Every row comes from one small tree of marks. The marks that hang from a mark follow it in brackets, in alphabetical order. Every link used is in the known rows. Which tree was each row made from?
Known rows
ragur(lepab): [ 0.76 -0.21 -1.64  0.42 -0.45  0.42 -1.07  3.65  1.94 -0.61  0.52 -0.34
  1.68  1.23  2.82  0.47  0.33 -1.18 -1.59  0.43 -0.10 -0.77]
lepab(mesu ragur): [-0.07 -1.42  1.63 -1.05  2.92 -0.13  0.79 -2.61 -1.18  2.03  0.62  1.49
 -0.93  0.16 -3.07  1.68  0.63 -0.90  1.09  0.09 -0.75  0.36]
redof(vipazip(bibim)): [-0.69  2.35 -0.66 -0.10  0.05 -0.38 -1.01 -0.23  0.57  0.52  0.80  0.18
  2.35  1.59  1.20  0.42  0.31 -1.24  0.74 -0.20  0.15  0.72]
bibol(vipazip(bibim mesu vigilof)): [-0.40  1.11  1.45  0.68 -0.61 -0.68  0.49  1.51  0.09 -0.43  0.15  0.02
  0.81 -0.15 -0.02  0.53 -0.06  1.08 -0.93 -1.07 -0.23  0.30]
vigilof(lepab(mesu(vipazip(redof)) ragur)): [ 1.40 -2.57  1.07 -0.90  0.70  0.84  0.76 -0.59  0.05  1.00  1.21  0.97
 -1.75  0.44 -3.52  0.68  0.82 -1.06  0.52 -0.01 -0.73 -0.46]
vigilof(lepab(ragur)): [ 1.52 -1.08  1.09 -1.38  1.16  0.16  0.71  1.56  1.00  0.34  1.65  0.80
  0.10  1.10 -3.56  1.12  0.75 -0.86  0.02 -0.34 -0.37 -0.36]
vipazip(bibol vigilof(lepab)): [-0.08  0.72 -0.18 -0.87  0.23 -0.24  0.77  1.55  0.42 -0.77 -0.73 -0.58
 -0.48  0.13 -0.86 -0.39 -0.01  0.24 -1.84  1.03  1.12 -0.54]
bibol(vipazip(mesu redof)): [-0.71 -2.29  0.75  0.49 -0.63 -0.30 -0.12 -0.18  0.03  0.51 -0.05 -0.14
  0.02  0.51  1.00  0.80 -0.13 -0.32  0.44 -1.23 -0.51  0.37]
bibol(vipazip): [-0.49  0.06  0.83  0.40 -2.65 -0.44 -0.06  0.62 -0.07  0.81  1.42  0.36
  2.42  1.67  0.14  1.12  1.12 -0.86  0.05 -0.84 -1.09 -0.63]
vigilof(lepab(mesu(vipazip) ragur)): [ 1.39 -2.39  1.10 -0.90  0.54  0.64  0.93 -0.37 -0.07  1.11  1.40  1.11
 -1.21  0.84 -3.62  0.85  1.00 -0.98  0.33  0.07 -0.74 -0.61]
vipazip(bibim mesu redof vigilof(lepab)): [ 1.06  0.42  0.30 -0.33  3.00  0.28  0.32  2.45  1.53 -1.90 -1.27 -0.40
 -3.22 -2.40 -0.83 -0.20 -1.30  1.41 -0.69 -0.73  1.05  1.40]
lepab(mesu vigilof): [ 0.72  0.21  0.27  0.44 -0.31 -0.37 -0.03 -3.90 -3.03  1.12  0.98  1.32
  0.21  0.57 -0.33  1.57  0.15 -0.88  1.71  0.01 -0.27 -0.64]
lepab(ragur vigilof): [ 1.48  0.71  1.25 -0.47  0.26 -0.93  0.23 -3.71 -1.77  0.83  2.28  0.84
  2.57  0.85 -2.33  0.99 -0.18 -0.31  2.52 -0.65 -0.25 -1.09]
mesu(vipazip(bibim redof)): [-0.14  0.08 -1.85  0.40 -2.71  0.76 -1.37 -0.31  0.32  0.16  0.69 -0.15
  1.42  0.35  1.45 -1.27  0.51 -0.45  1.73  0.06 -0.97 -0.18]
vipazip(bibol redof vigilof): [-0.90  0.66 -0.97 -0.66  0.56 -0.09 -0.22 -0.61  0.34 -0.67 -1.69 -1.15
 -0.97 -1.12  1.01 -0.76 -0.59  0.02 -0.24  0.91  1.16  0.03]
mesu(vipazip(bibim bibol redof vigilof)): [-0.74  0.80 -1.75  0.35 -2.20  0.52 -0.82 -0.73  0.10 -0.47 -0.64 -0.92
  0.64 -0.58  1.58 -2.23 -0.04  0.47  0.62  0.85 -0.03 -0.37]
bibol(vipazip(mesu redof vigilof)): [-0.19 -0.49  1.08  0.47 -1.19 -0.48  0.32  0.18  0.29 -0.30 -0.04 -0.62
 -0.24 -0.38  0.25  0.74 -0.16  0.06 -0.18 -1.15  0.14 -0.19]
vipazip(bibim bibol vigilof(lepab(mesu))): [-0.35  1.60  0.54 -0.51  2.28  0.18  0.85  1.53  0.07 -0.77 -1.55  0.32
 -1.75 -1.11 -1.08 -0.71 -0.23  1.31 -2.11  1.08  0.60  0.74]
vipazip(bibim mesu redof vigilof): [ 0.04  1.21 -0.25 -0.10  2.78 -0.09 -0.21  1.14  0.91 -1.55 -1.58 -0.59
 -2.17 -2.43  0.63 -0.24 -1.40  1.45  0.00 -0.61  0.99  1.61]
ragur(lepab(vigilof)): [ 1.69  0.35 -1.32  0.99 -1.31  0.13 -1.06  1.57  0.61 -0.79  1.16 -0.21
  2.37  1.22  2.88  0.48 -0.15 -0.92 -0.69  0.16  0.07 -1.49]
bibol(vipazip(bibim mesu redof vigilof)): [-0.28  0.60  1.28  0.67 -0.27 -0.28  0.20  0.84  0.40 -0.61 -0.27 -0.23
 -0.29 -0.98  0.29  0.27 -0.37  0.87 -0.28 -1.26 -0.13  0.58]
vipazip(bibol mesu redof): [-2.23 -4.68 -1.27 -0.54  3.59 -0.17 -0.53 -1.08 -0.41  0.31 -3.31 -0.82
 -2.41 -0.42  2.83 -0.79 -1.86  0.42  0.26  0.32  0.88  1.86]
bibol(vipazip(bibim redof)): [-0.42  0.60  0.89  0.63 -1.44  0.14 -0.53  0.61  0.46  0.32  0.72  0.43
  1.25  0.23  0.52  0.41  0.54 -0.21  0.43 -1.08 -1.25  0.39]
ragur(lepab(mesu vigilof)): [ 1.49 -0.48 -0.77  1.11 -0.32  0.35 -0.66  0.21 -0.29 -0.13  0.65  0.32
  0.65  0.71  2.37  0.89 -0.06 -1.06 -0.80  0.43 -0.07 -1.21]

Which tree is each row?
[-1.77  0.30 -0.27 -0.22  3.59 -0.74  0.42  1.01 -0.42 -1.06 -2.97 -0.59
 -1.36 -1.37  1.45 -1.24 -1.79  2.40 -1.65  0.57  1.32  1.78] -> vipazip(bibim bibol mesu vigilof)
[ 0.49 -1.97  1.19  0.15  0.07 -0.28  0.62 -6.85 -3.67  2.02  0.95  1.06
  0.29  0.40 -1.82 -0.03 -0.21 -0.17  2.51  0.45 -0.59 -1.17] -> lepab(mesu(vipazip(bibol)) ragur vigilof)
[ 0.19  1.34  0.97  0.39 -2.77 -0.23  0.10  0.24  0.57 -0.16  1.04 -0.36
  1.06  0.01 -0.34  0.83  0.76 -0.61  0.05 -0.87 -0.35 -0.90] -> bibol(vipazip(redof vigilof))
[-0.10  0.23 -0.60  0.36 -0.99  0.66 -0.23 -1.66 -0.87  0.63  0.03  0.43
 -1.15 -0.68 -0.09  0.03  0.71 -0.52  0.81  0.51 -0.59 -0.10] -> lepab(mesu(vipazip(bibim redof vigilof)))
[ 1.56 -0.90 -1.26  1.47 -1.94  0.61 -0.81 -0.38 -0.45 -0.02  0.93  0.05
  1.10  0.93  2.79  0.18  0.09 -1.05 -0.42  0.60 -0.31 -1.73] -> ragur(lepab(mesu(vipazip) vigilof))
[ 1.13  1.76 -0.42 -0.02 -2.72  0.40  0.06  0.95  0.65 -0.49  1.61 -0.10
  1.45  0.22 -1.56 -1.03  0.87  0.25  0.32  0.18 -0.45 -1.15] -> mesu(vipazip(bibim vigilof(lepab(ragur))))
[-0.66 -1.40 -0.66 -0.08  3.42  0.17 -0.88  0.79  0.52 -0.45 -1.69  0.07
 -1.81 -1.26  1.70 -0.13 -1.42  0.87  0.85 -0.82  0.06  2.41] -> vipazip(bibim mesu redof)
[ 0.42  1.96 -1.58  0.43 -3.30  0.58 -0.94 -0.06  0.60 -0.61  0.73 -0.60
  1.12 -0.48  0.72 -1.35  0.54 -0.04  1.20  0.19 -0.32 -0.69] -> mesu(vipazip(bibim redof vigilof))
[ 1.58  1.40  1.31 -1.05  0.61 -0.09  1.24  0.80  0.48 -0.28  1.12  0.43
 -1.03 -0.40 -3.81  1.27  0.78 -0.43 -0.73  0.14  0.44 -0.84] -> vipazip(vigilof(lepab(mesu ragur)))
[ 1.36  0.14 -0.83 -0.20 -3.21  0.62 -0.14 -0.35  0.82 -0.39  1.48 -0.73
  0.40  0.03 -1.28 -0.79  0.75 -0.74  1.09  0.11 -0.12 -1.58] -> mesu(vipazip(redof vigilof(lepab(ragur))))
[-0.45 -1.49  0.98 -0.61  0.83  0.07  0.94 -3.72 -1.62  1.78  0.11  0.55
 -0.84 -0.15 -2.44 -0.04  0.44 -0.27  0.79  0.89 -0.40 -0.54] -> lepab(mesu(vipazip(bibol vigilof)) ragur)
[-0.56  2.55 -0.16 -0.35  0.74 -0.35 -0.12  0.37  0.78 -0.35 -0.31 -0.51
  0.83  0.75  0.42 -0.45 -0.13 -0.35 -0.90  0.57  1.16  0.40] -> redof(vipazip(bibim bibol vigilof(lepab)))
[ 0.26  2.52 -1.44  0.39 -3.57  0.18 -0.54  0.52  0.19 -0.46  1.19 -0.35
  2.19  0.29  0.43 -1.07  0.89  0.14  0.59  0.37 -0.44 -0.95] -> mesu(vipazip(bibim vigilof))
[ 0.35 -1.20 -1.54  0.87 -0.85  0.80 -0.53  1.53  0.70 -0.09 -0.40 -0.44
 -0.01  0.54  2.78 -0.34  0.31 -0.92 -1.90  1.24 -0.04 -1.11] -> ragur(lepab(mesu(vipazip(bibol vigilof))))
[ 1.05 -1.92 -0.08 -0.37 -0.93  0.76  0.40  0.70 -0.10  0.66  1.02  0.86
 -1.08  1.14 -1.79  0.72  1.18 -1.22 -0.13  0.30 -0.60 -0.62] -> vigilof(lepab(mesu(vipazip)))
[ 1.22  0.75 -0.70 -0.21 -3.62  0.24  0.19  0.19  0.48 -0.19  1.86 -0.45
  1.49  0.79 -1.60 -0.53  1.09 -0.58  0.54  0.33 -0.15 -1.84] -> mesu(vipazip(vigilof(lepab(ragur))))
[-1.13 -2.14 -2.25  0.12 -2.73  0.53 -1.15 -1.61 -0.34  0.63 -0.50 -0.83
  0.95  0.89  2.29 -1.73  0.16 -0.73  1.29  0.83 -0.41 -0.54] -> mesu(vipazip(bibol redof))
[-0.01  1.80  1.03 -0.96  2.55 -0.10  0.94  1.72  0.68 -0.84 -0.89  0.04
 -0.63 -0.97 -2.05 -0.98 -0.44  1.57 -1.75  0.76  0.63  0.50] -> vipazip(bibim bibol vigilof(lepab(ragur)))
[-2.19 -0.53 -0.71 -0.10  2.71 -0.69 -0.64 -0.94 -0.17  0.61 -1.68 -0.36
  0.53  1.16  2.70 -0.55 -1.09 -0.08 -0.06  0.25  0.90  1.78] -> redof(vipazip(bibim bibol mesu))
[-1.41 -1.92 -0.86 -0.57  2.80 -0.45  0.15 -0.66 -0.05 -0.84 -3.19 -1.47
 -2.83 -1.67  1.81 -0.89 -1.91  1.01 -0.51  0.52  1.81  1.10] -> vipazip(bibol mesu redof vigilof)
[ 0.16  1.99  0.16 -0.18  1.37 -0.53  0.06  0.88  1.03 -0.66  0.08 -0.41
  0.04  0.45  0.11  0.37 -0.51 -0.19 -0.50 -0.38  1.32  0.78] -> redof(vipazip(bibim mesu vigilof(lepab)))
[ 0.57 -0.68  2.23  0.04 -0.63 -0.63  1.29  1.18  0.28 -0.13  0.82 -0.11
  0.05  0.39 -1.95  1.02  0.16  0.36 -0.95 -1.10  0.07 -0.59] -> bibol(vipazip(mesu vigilof(lepab(ragur))))
[-0.94 -0.76  1.17  0.67 -0.09 -0.48  0.07  1.12 -0.24  0.39  0.07  0.46
  1.06  0.70  0.77  0.52 -0.04  0.67 -0.32 -1.22 -0.84  0.86] -> bibol(vipazip(bibim mesu))
[-0.10 -0.01 -0.68  0.19 -1.87  0.28  0.07 -1.78 -1.27  0.96  0.51  0.42
 -0.39  0.34 -0.35  0.50  1.07 -1.00  0.58  0.73 -0.44 -0.80] -> lepab(mesu(vipazip(vigilof)))
[ 0.83  1.78  1.61  0.41 -1.81  0.23  0.35  1.74  1.13 -0.72  0.99  0.07
  0.27 -0.57 -1.19  0.39  0.64  0.21 -0.59 -1.08 -0.54 -0.29] -> bibol(vipazip(bibim redof vigilof(lepab)))
[-0.34  0.14  1.19  0.49 -1.54 -0.85  0.64  0.78 -0.15 -0.13  0.44 -0.32
  0.85  0.46 -0.10  0.97  0.13  0.25 -0.76 -0.98  0.08 -0.43] -> bibol(vipazip(mesu vigilof))
[-2.52 -2.35 -0.72 -0.23  4.36 -0.46 -0.24  0.75 -0.77  0.11 -3.07  0.04
 -0.99 -0.16  2.53 -1.15 -1.74  1.81 -0.82  0.43  0.40  2.57] -> vipazip(bibim bibol mesu)
[-0.96 -0.13 -0.63  0.27 -0.51  0.37  0.06 -1.74 -1.46  0.86 -0.62  0.43
 -0.84 -0.12  0.33 -0.45  0.52  0.00  0.06  1.12 -0.40 -0.02] -> lepab(mesu(vipazip(bibim bibol vigilof)))
[-0.08  3.00  1.36  0.62 -2.24 -0.44  0.27  1.37  0.33 -0.30  1.19  0.27
  2.06  0.22 -0.63  0.54  0.86  0.37 -0.74 -0.80 -0.67 -0.45] -> bibol(vipazip(bibim vigilof))
[-0.19  2.09 -0.06 -0.09  2.24 -0.65  0.23  2.00  0.36 -1.30 -0.96 -0.16
 -0.61 -1.31  0.14  0.07 -0.96  1.65 -0.78 -0.38  0.89  1.27] -> vipazip(bibim mesu vigilof)
[-2.29 -3.12 -0.88 -0.19  4.88  0.08 -0.69 -0.22 -0.18 -0.13 -3.77 -0.33
 -2.49 -1.31  2.99 -1.46 -2.19  1.61 -0.04  0.19  0.50  2.89] -> vipazip(bibim bibol mesu redof)
[ 0.53  3.86 -0.38 -0.19  0.49  0.24 -0.52  1.31  1.34 -1.37 -0.10 -0.26
 -0.32 -1.94 -0.17 -0.12 -0.07  0.50  0.31 -0.25  0.33  0.61] -> vipazip(bibim redof vigilof)
[-0.04 -1.98  0.90 -0.57  0.55  0.21  0.51 -3.36 -1.45  2.22  1.02  1.12
 -0.36  0.45 -2.53  0.59  0.85 -0.92  1.57  0.34 -1.09 -0.42] -> lepab(mesu(vipazip) ragur)
